Each row was made from one walk, in order. Every step used is in the known rows, and no mark comes twice. Write each row's walk.
In the rows, zero is written as 128.
Known rows:
P > Y > J > S: 115 175 142 166 93 143 123 195 130 177 124 133 180 81 164 86 83 127 91
S > J > V > Y: 147 126 183 126 158 85 168 129 128 98 102 100 134 145 132 124 135 116 123
S > J > V > D: 176 140 188 94 180 92 154 121 147 141 109 78 141 146 110 110 140 146 135
Y > J > S: 111 178 153 176 134 114 125 127 140 167 139 131 160 135 84 71 130 127 100
D > J > V > S > Y: 146 89 119 117 113 110 154 76 109 55 114 93 170 164 99 105 86 108 155
P > Y > J: 124 187 132 134 103 161 88 209 131 146 100 109 136 95 152 92 112 138 95
P > Y > J > V > S: 135 132 156 141 103 140 108 166 84 106 96 83 191 121 138 84 72 127 99
J > S > V: 113 124 132 141 145 115 113 138 163 146 163 137 155 156 81 125 180 149 147
V > D: 121 152 119 52 193 197 103 134 133 155 113 100 79 120 71 149 223 187 128
V > D > J > S > Y > P: 129 107 112 120 101 119 172 81 113 172 174 180 141 104 176 181 103 131 163
S > Y > P: 90 128 124 82 116 142 105 191 142 117 133 220 79 131 172 176 180 131 128
Y > J > S > V: 122 148 162 201 122 70 113 115 141 157 172 124 188 169 93 93 129 132 130
V > D > J: 155 152 90 87 154 170 122 80 129 139 120 77 88 121 77 130 161 161 157
Y > J > V > D: 149 132 169 131 173 117 136 90 113 158 120 75 158 124 81 80 136 146 103
Y > J > V: 144 149 161 151 156 110 123 120 137 127 105 87 148 135 67 41 132 120 96
J > V: 136 125 129 85 184 159 125 145 160 112 88 98 111 121 55 67 181 136 111
D > J > S > Y > P: 122 123 101 152 71 100 163 113 143 135 161 201 139 118 170 136 86 96 156
J > S > V > D > P: 124 106 100 140 138 119 125 84 145 152 171 142 104 148 118 183 145 137 160
J > S > Y: 82 130 142 110 142 131 162 169 163 156 145 184 158 119 136 140 157 132 114
Y > J: 122 190 140 143 144 134 87 143 140 132 111 104 110 148 69 74 163 140 103

Write each row's walk:
135 162 88 120 107 173 101 137 116 150 106 116 60 94 181 166 89 128 116
V > D > P > Y > J
131 119 117 113 130 125 184 78 130 172 162 132 161 109 140 158 111 142 153
V > D > J > S > Y
127 182 71 152 76 161 86 173 144 111 86 135 47 104 179 122 67 91 104
D > P > Y > J
109 78 156 80 154 134 138 131 105 69 109 118 166 166 97 130 147 133 124
J > V > S > Y
112 81 128 106 146 150 144 125 93 98 113 162 90 102 131 149 174 119 117
J > V > Y > P
101 157 161 131 128 104 122 162 143 132 132 146 143 148 140 121 140 129 105
S > Y > J
129 146 90 201 56 105 104 148 145 131 139 151 114 125 197 139 38 84 128
D > P > Y > J > S > V
151 91 93 140 107 125 159 71 98 82 117 130 100 105 129 123 108 94 149
D > J > V > Y > P
150 102 89 81 144 180 139 133 132 131 88 108 77 74 158 141 102 120 116
J > V > D > P > Y
120 120 178 138 139 83 153 141 141 130 127 132 176 137 138 93 112 111 97
S > Y > J > V
147 116 176 132 129 76 156 133 112 96 114 149 113 141 167 147 128 106 134
S > J > V > Y > P
147 104 93 83 175 164 137 86 141 120 97 106 54 112 98 133 144 122 124
J > V > D > P
134 131 130 200 112 75 123 64 126 162 179 129 138 162 129 149 93 118 142
Y > J > S > V > D > P
135 104 101 183 101 94 160 64 122 114 171 116 159 143 114 146 114 117 173
D > J > S > V > Y
79 118 135 119 109 123 148 173 144 155 161 239 135 116 176 164 147 120 125
J > S > Y > P
137 130 95 159 73 144 100 133 98 73 85 110 99 131 165 118 32 83 110
D > P > Y > J > V > S
142 114 79 103 117 154 83 140 137 125 138 116 68 131 170 206 137 146 160
S > V > D > P > Y
144 106 140 63 203 167 142 111 133 146 105 84 121 105 68 108 189 163 118
J > V > D
165 120 104 115 141 119 102 71 135 125 160 72 121 163 84 154 166 166 188
S > V > D > J
94 85 132 159 112 107 131 121 103 133 187 197 138 140 148 196 173 134 152
J > S > V > Y > P
79 106 132 79 106 150 86 158 83 70 135 193 108 182 143 198 171 143 145
V > S > Y > P
115 92 134 97 180 158 157 121 111 98 97 108 111 106 91 125 183 131 105
J > V > Y
106 68 151 87 125 125 127 134 87 68 124 167 146 163 134 152 141 123 134
J > V > S > Y > P
145 148 149 141 113 139 120 188 129 142 93 95 170 84 151 61 84 122 89
P > Y > J > V
149 128 104 151 96 116 84 120 121 137 150 107 97 141 181 185 97 134 150
S > V > D > P > Y > J
126 150 152 186 82 103 111 183 132 169 155 127 205 112 173 107 81 131 118
P > Y > J > S > V
139 159 87 149 116 137 147 96 158 132 127 117 131 121 76 78 114 119 147
D > J > S
